Each row was made from one small tree. Brackets hold a mark, then the marks that hang from it, in alphabetical order. Every link used is in the known rows. Write each row's tree.
Known rows:
[ragot [megi rabu] [nuponaf fumeri]]: [ -3.6  14.9 -15.6 -17.4 -14.7  -2.0 -29.8  19.0  -9.3  -8.3   2.2 -27.0
 -25.2   7.5  17.7  12.7 -17.2 -11.5  -9.7  10.2   6.3  -3.1 -24.4]
[fumeri nuponaf [rabu megi] rafid]: [ 24.8 -11.3 -26.8 -30.2  24.7  -1.6 -38.9  32.0  -3.4  -5.4 -14.7   7.1
 -46.9  -3.7 -10.5   2.5  -7.8 -21.2 -22.4  23.8 -20.0  23.7 -20.2]
[megi [rabu [fumeri [rafid nuponaf rorezig]]] ragot]: [-23.1 -26.8 -29.8 -41.4  15.5   2.4 -58.2  -0.3 -20.4   3.1  -4.5  -6.4
 -49.8 -16.3  24.3  -1.8 -27.1  -9.0 -14.3  -1.6  -0.4  -6.5 -10.1]
[megi [rabu [fumeri nuponaf]] ragot]: [-14.2 -11.3  -5.4 -32.3   9.9  -2.0 -36.8   7.5 -24.3  -8.6   4.3 -15.8
 -72.7   5.1   0.3  15.6  -2.5 -16.8 -55.4  17.6  -5.2  -2.7 -13.8]
[megi [rabu [ragot nuponaf]]]: [ -3.2   8.5  -9.7  10.3  -1.9  -5.3 -23.4  10.8 -13.0  -6.5   4.5 -26.6
  23.4 -20.6   9.6   6.9 -12.4 -11.9 -14.2  12.1   7.0  -0.7 -24.6]
[fumeri nuponaf [rabu megi ragot]]: [ 14.4  -5.4 -20.3 -13.3  20.1  -3.3 -35.0  28.6  -9.6 -11.1 -19.0  -2.3
  -9.5 -39.1  -2.6  14.2  -5.5 -19.2  -0.9  24.9 -16.7  15.5 -27.9]
[rafid [nuponaf [fumeri [rabu ragot]]] rorezig]: [ -6.0 -23.2 -32.4  -6.2  12.4   4.1 -12.8   3.3  -8.8 -14.7 -27.4  -7.7
  -4.2 -48.3  34.9   5.6 -18.0   4.3  55.6  10.7   4.0  -8.7 -22.5]
[rafid nuponaf rorezig]: [-11.6 -31.3 -20.8  19.0   6.4   2.1 -17.0  -7.3  -0.2   4.2  -6.8  -4.5
  13.0 -25.1  31.5  -9.0 -16.7   5.3  37.7  -8.6   2.3  -0.3 -12.6]
[fumeri [nuponaf [ragot megi]] rabu [rafid rorezig]]: [ 25.5 -14.0 -43.3  -2.6  44.9   1.4 -24.1  28.7  -2.9  16.7 -13.8  25.9
 -35.6   0.1  16.9   5.0  -9.8 -14.3 -13.1   6.4 -15.5  14.6 -23.5]
[ragot [megi [rabu fumeri]] nuponaf]: [ -6.8   1.4 -11.2 -23.6 -17.8  -3.2 -57.5  22.7 -13.5  -1.6   2.5 -21.2
 -34.2   5.7  19.1   9.8 -18.7 -13.9 -24.7  10.7   2.5   5.0 -21.2]
[megi rabu [ragot [nuponaf fumeri]]]: [-11.9  18.3  -4.9 -27.3  -3.8  -2.5  -0.8   3.8 -17.1 -16.9   7.9 -33.2
 -40.2  -0.5   1.4  17.8  -7.2  -7.9 -28.6   9.8  10.1 -10.4 -19.1]
[rafid fumeri rorezig]: [  4.0  -8.1 -11.5  16.0  18.9   2.1  -7.6   6.0  -3.3 -16.9  -4.3  -6.2
  -5.5  -0.5  30.7  -0.9  -6.6   7.8  32.0 -10.5   9.8  -6.3 -14.2]
[rorezig [rafid [nuponaf fumeri]]]: [ -0.7 -27.0 -16.5   2.1  15.2   4.2   9.2  -9.6 -12.1 -12.0 -11.8  -9.3
 -28.3 -21.1  26.1  -4.6 -20.5  -1.1   8.3   6.3   1.9  -8.0 -21.3]
[nuponaf [fumeri [rafid rorezig]] [ragot megi]]: [  1.2   6.4 -42.4  -8.7  32.3   5.5  -6.3  12.7 -11.1   3.4 -11.6  19.1
 -23.8  10.5  31.3   0.2 -24.3  -7.6  11.2  -4.1   5.2  -0.7 -22.4]
[rorezig [rafid [nuponaf fumeri ragot]]]: [ -1.3 -19.9 -22.0   9.4  30.1   5.8  27.7 -16.3 -23.7  -8.3 -13.9   1.8
 -19.0 -23.7  27.1   2.5 -11.9   0.5  13.5  11.4   1.9 -13.5 -31.2]
[ragot megi [nuponaf [fumeri rabu]]]: [ 14.7   7.7 -12.9 -20.2  -6.8  -0.2  -3.6  27.8  -1.3 -11.9 -12.4 -16.5
 -36.5  -4.5  12.9  18.4 -11.6  -5.4   7.5  15.2   2.3   6.8 -24.7]
[megi rabu ragot]: [-13.6  -3.8  11.9  -8.8  12.9  -2.5 -20.2   5.7 -15.9  -1.8  12.0 -21.6
  -6.5 -13.1  -0.3  17.8   1.5 -13.6 -21.6   4.3   0.9  -7.7 -16.7]
[rorezig rafid]: [ 13.5 -23.4   1.0  19.1  26.9  -0.6  -2.2   3.7  -3.8  -0.5   1.6  -3.4
  -3.5 -11.7  15.5  -8.0  -8.6  -8.8 -14.8  -0.6   1.4   3.1 -18.6]
[rafid [nuponaf fumeri ragot] rorezig]: [-16.7 -12.6 -35.5  10.7  18.0   5.9  11.7 -14.8 -16.2  -7.2 -15.0   4.6
  -6.7 -19.0  36.3  -3.2 -10.2  10.0  44.2   3.0   8.8 -14.0 -23.7]
[nuponaf [fumeri rafid] [ragot [megi rabu]]]: [ -1.6  13.3 -27.0 -19.6  23.1   3.4 -23.1  16.6 -24.9  -0.6  -6.2   2.2
 -26.5  18.1  16.3  14.6 -14.8 -20.2 -13.4  15.7  -0.1  -7.9 -31.1]
[rafid [fumeri nuponaf [rabu megi ragot]] rorezig]: [ 18.6  -2.1 -35.8 -13.1  29.9  -0.7 -39.0  30.4  -8.5 -23.5 -23.8   1.3
 -13.7 -36.9  19.9  13.1  -9.8  -7.0  27.2   9.2 -11.0   6.1 -26.5]
[fumeri [nuponaf [ragot [megi rabu]]] rafid]: [  9.4   0.8 -31.6  -3.0  33.0   0.0 -32.3  19.9 -17.9  13.8   0.5   8.8
 -28.3  19.3   5.6  11.4 -10.7 -26.1 -47.3  14.4 -15.3   4.8 -28.3]
[rorezig [rafid [fumeri [nuponaf [ragot megi]]]]]: [ 27.4  -2.0 -20.9  15.7  47.6   2.9  14.4  13.0 -17.6  -3.8  -7.1   9.9
 -30.6   0.0  21.9  16.3 -10.0 -12.0 -26.2   2.3 -12.2  -2.6 -32.4]
[nuponaf fumeri [ragot megi]]: [ -4.8  12.6 -14.0  -0.9  16.0   4.3  13.8   8.5 -18.4  -5.5  -9.1   3.2
 -10.7   2.0  19.1  18.3  -8.1  -6.8  12.1  10.7   5.3  -5.5 -29.5]
[nuponaf [fumeri rabu [rafid rorezig]] [ragot megi]]: [ 13.6  -1.1 -37.6 -17.2  37.1   5.0 -16.5  23.7  -9.2   1.6 -20.5  19.7
 -36.4  -1.3  27.9   9.3 -14.2  -7.1  20.8   6.9   0.2   2.2 -26.4]

Which tree is each row?
[  6.8   9.8 -17.5   6.1  26.3   1.0 -17.3  15.8 -23.3  -6.8  -2.6  -4.7
 -25.7  14.6  17.1  28.8  -0.1 -12.8 -13.7  12.2  -9.3  -9.8 -33.3]
[rafid [fumeri [nuponaf [ragot [megi rabu]]]]]
[-12.9 -15.6 -52.1 -29.8  22.4   5.1 -49.5   2.0 -22.2   1.2 -21.8  21.5
 -22.5 -21.0  30.4 -11.8 -27.5  -5.4  24.8   5.6  -3.4   6.8 -24.0]
[rabu [fumeri [rafid [nuponaf ragot] rorezig]] megi]
[ 25.5  -7.5 -17.1  21.9  50.2   2.4  27.4  -1.0 -20.6 -14.4  -6.8   7.1
 -36.6   4.5  16.7   6.9   1.2  -4.1 -27.2   8.9  -5.7  -5.7 -28.9]
[rorezig [rafid [fumeri [nuponaf ragot]]]]
[ -0.9  29.7 -26.9 -56.4   7.3  -0.4   0.3  17.6 -14.7 -16.4  -4.2 -12.6
 -44.2  -5.1  -8.0   9.8 -25.9 -14.9 -29.8   7.0   2.5   9.1 -17.7]
[rabu [megi [ragot [nuponaf [fumeri rafid]]]]]
[ -6.8 -13.4 -19.2 -15.4   8.9  -1.9 -46.9  11.3 -24.6 -13.4  -6.9 -11.1
 -39.5  -4.6  11.4   5.5 -11.7 -17.1 -39.4  26.6  -2.6  -1.2 -21.1]
[megi [rabu [fumeri nuponaf] ragot]]
[ -7.7 -27.9 -19.3  -8.5  21.5   3.3 -48.7   2.8 -30.8  11.4  -9.6   0.7
 -19.4 -25.3  36.4  11.2 -19.7 -14.7  -7.5  10.4  -8.5  -8.8 -34.4]
[rorezig [rafid [nuponaf [ragot [megi [rabu fumeri]]]]]]
[ 11.9  -9.9 -24.8  13.7  23.5   0.7  -5.6   7.8  -2.4 -17.4  -4.7  -1.7
 -37.3   9.9  24.8  -2.9  -5.9   4.5   3.3  -5.3   1.1  -2.1 -12.2]
[rafid [fumeri nuponaf] rorezig]
[-16.2  -6.0 -18.9   5.2  11.6   6.6  27.9 -15.7 -23.0 -12.9 -15.2  -3.6
 -10.5 -12.3  20.9  10.1  -4.8   4.5  31.4  18.2   4.9 -13.2 -27.4]
[rafid [nuponaf fumeri ragot]]
[ 12.3   5.4 -14.1  18.7  31.5   2.8  30.3   0.5 -20.0 -18.1  -7.6   2.6
 -28.3  15.8   9.7  15.1   6.8   0.1  -7.5  14.8  -2.3  -6.0 -25.6]
[rafid [fumeri [nuponaf ragot]]]
[ 16.4   4.7 -22.0 -25.3  31.6   5.2  -0.4  24.3 -17.1  -3.1 -21.3  12.6
 -38.2   6.5  11.0  21.3  -8.7 -13.2   7.8  20.7  -3.4   2.7 -30.4]
[nuponaf [fumeri rabu rafid] [ragot megi]]
[  6.5   1.0 -18.3  15.2  24.0   0.7   4.2  12.8 -12.3   8.8  -3.1  10.1
 -11.4   2.1  10.3  14.8  -4.7 -14.7 -21.1   8.9 -11.3   6.6 -27.0]
[fumeri [nuponaf [ragot megi]]]
[  3.0  16.7 -30.0 -29.6  -3.2  -0.5 -32.8  24.0  -9.5  -5.6  -0.2 -17.9
 -43.4  20.7  13.1   6.0 -28.3 -18.1 -29.8  10.5   3.4   3.0 -21.9]
[ragot [megi rabu] [nuponaf [fumeri rafid]]]
[-22.6 -21.3 -32.4  -7.9   9.0   3.3 -63.5   2.5 -23.7  11.5  -9.8   3.2
  -8.2 -20.7  44.8   8.0 -18.7  -5.5  26.1   2.8  -0.9  -9.2 -27.3]
[rafid [nuponaf [ragot [megi [rabu fumeri]]]] rorezig]
[ -3.1 -23.6  -9.9 -12.8   0.9   4.2   5.3   2.8 -10.1 -18.2 -21.9 -15.0
 -30.5 -20.5  16.1  13.1  -4.3   3.0  39.2  23.1   0.3  -4.8 -21.2]
[rafid [nuponaf [fumeri rabu]]]
[ 13.7  -9.6 -43.1  14.0  43.0   1.4  -3.6   4.6  -6.7   7.7  -4.8  23.4
 -26.6  11.8  15.3 -13.9  -9.2  -7.8 -24.1   2.9  -3.6   7.5 -16.7]
[fumeri [nuponaf ragot] [rafid rorezig]]
[ -4.5  15.2 -21.6 -62.6   4.2  -1.4 -27.2  18.2 -18.9 -10.0  -5.0  -7.8
 -53.0  -6.6  -6.3   6.6 -26.8 -16.3 -42.8   8.7  -1.5  17.0 -15.4]
[rabu [fumeri rafid] [megi [ragot nuponaf]]]
[ 12.3  11.6 -18.9  11.6  29.0   2.9  15.4  13.6 -19.2  -7.7  -8.7   4.5
 -22.8  12.4  14.9  24.9  -3.7  -7.5  -7.4   8.2  -8.5  -1.8 -29.3]
[rafid [fumeri [nuponaf [ragot megi]]]]
[ 34.9   6.7 -17.6 -12.9  26.3  -3.0 -14.7  27.5 -11.7 -23.6 -18.6 -15.1
   0.2 -48.8  13.9  15.6 -15.5 -10.7   9.0  12.9  -5.6   6.9 -36.0]
[rorezig [rafid [fumeri [rabu megi [ragot nuponaf]]]]]
[  9.2 -11.6 -17.3  16.7  36.9   6.0  12.0   0.6 -21.6  -0.2 -13.7   1.6
   4.4 -26.2  34.8  20.6 -18.8  -4.8  19.3  -3.2  -7.6 -10.2 -34.4]
[rorezig [rafid fumeri [nuponaf [ragot megi]]]]
[ -6.5  -9.0 -18.7  -6.4  17.5  -0.2 -35.1   2.2 -29.3  -7.2  -2.8   0.0
 -54.5  15.3  10.3   6.1   5.2 -11.2 -35.2  28.7  -3.7  -4.1 -24.7]
[megi [rabu [fumeri [nuponaf ragot]]]]
[ 23.5   0.4 -13.3  -4.1  25.6   1.3  -8.2  32.6 -11.0 -16.2 -20.2  -7.2
 -20.4 -19.6  13.3  32.4 -10.8 -13.2   2.9  16.2 -13.7   2.9 -28.0]
[rafid [fumeri nuponaf [rabu [ragot megi]]]]
[ -4.5  19.8  -6.4 -25.6   0.9  -4.2  -5.8  12.8  -9.0  -4.8   5.0 -19.4
  -1.5 -27.4  -8.6  13.5 -11.5 -12.4 -19.0   0.5  -1.9  11.2 -20.5]
[rabu [megi [ragot nuponaf]]]
[ 26.5 -16.9 -13.0  14.4  34.7   0.7  11.8   6.0  -9.0 -17.9  -3.9  -4.4
 -48.4   4.9  15.1   0.1  -7.6  -5.6 -31.3   3.1  -6.1  -1.0 -19.4]
[rorezig [rafid [fumeri nuponaf]]]
[ 10.1 -25.8 -21.1 -28.7  16.0   2.3 -27.2  11.5 -11.0 -16.6 -24.8  -7.4
 -31.9 -48.3  18.3   5.2 -15.2  -7.4  27.5  17.9 -10.1   2.7 -31.3]
[rorezig [rafid [nuponaf [fumeri [rabu megi]]]]]
[ 18.0 -13.1 -10.3  13.1  31.9  -0.4  10.6   9.4 -12.3  -3.0 -10.1   7.6
 -30.0  -4.2  -0.6  13.2  16.4  -6.5  -9.7  26.5 -10.4   6.2 -26.1]
[fumeri [nuponaf ragot] rabu]
[-15.3 -19.5 -26.9 -20.5  16.7   4.4 -38.3  -5.3 -32.8  -0.9 -12.1   1.0
 -33.9   1.8  19.5   2.5 -13.8 -10.2  -4.7  25.5  -1.3  -6.0 -25.7]
[megi [rabu [fumeri [rafid [nuponaf ragot]]]]]
[  4.5 -19.5 -25.7 -14.4  14.7   2.6 -40.7  14.7  -4.8 -17.6 -23.0  -6.5
  -3.8 -42.5  29.2  11.4 -10.5   4.8  69.5   2.7  -7.4   0.2 -24.3]
[rafid [fumeri [rabu megi]] nuponaf rorezig]
[  0.1  11.6 -47.2 -15.5  10.9  -1.1 -32.4  11.2 -11.5 -11.7  -4.8 -12.8
 -19.4  -3.2  25.6 -11.7 -31.0  -8.8 -11.7   5.0  14.0  -4.2 -19.6]
[megi [rabu [ragot [nuponaf [fumeri [rafid rorezig]]]]]]
[ -6.3 -14.6 -25.0  -2.6  24.1   4.2 -18.7  -2.3 -26.2   2.7  -9.2  -4.6
 -16.0 -23.1  33.6  14.6 -18.7 -12.9   2.1   9.3  -5.4 -16.3 -38.8]
[rorezig [rafid [nuponaf fumeri [ragot [megi rabu]]]]]
[ 20.4   4.0 -42.7 -21.3  18.6  -3.5 -45.9  32.5  -0.1  -1.6 -16.8   1.6
   9.5 -40.1  12.7  -6.0 -26.4 -13.4  10.7   4.8  -3.5  20.5 -24.5]
[fumeri [rabu megi [ragot nuponaf]] [rafid rorezig]]
[ -8.1 -13.3 -31.2 -22.2  17.7   7.2 -17.4   5.7 -24.8   8.8 -20.1  13.4
 -27.4  -3.3  23.5   9.1 -28.8 -12.3  -0.6  13.4  -6.4   3.7 -24.9]
[rabu [fumeri [rafid [nuponaf [ragot megi]]]]]
[  8.7  -9.7 -10.0  -3.4  14.0   4.3 -10.2  19.1 -15.4 -12.4 -27.9 -14.9
  16.3 -44.0  26.5  35.9 -20.3  -5.0  52.0  10.5  -9.1  -4.6 -30.8]
[rafid [fumeri [rabu [ragot megi]]] nuponaf]
[-12.7  -6.0 -10.2 -52.2   6.7   2.7 -10.6   8.9 -18.0 -18.6 -21.5 -15.6
 -34.8 -47.5   1.8  28.7  -9.7  -7.1  29.3  17.4  -9.7  -2.5 -25.6]
[rafid [nuponaf [fumeri [rabu [megi ragot]]]]]
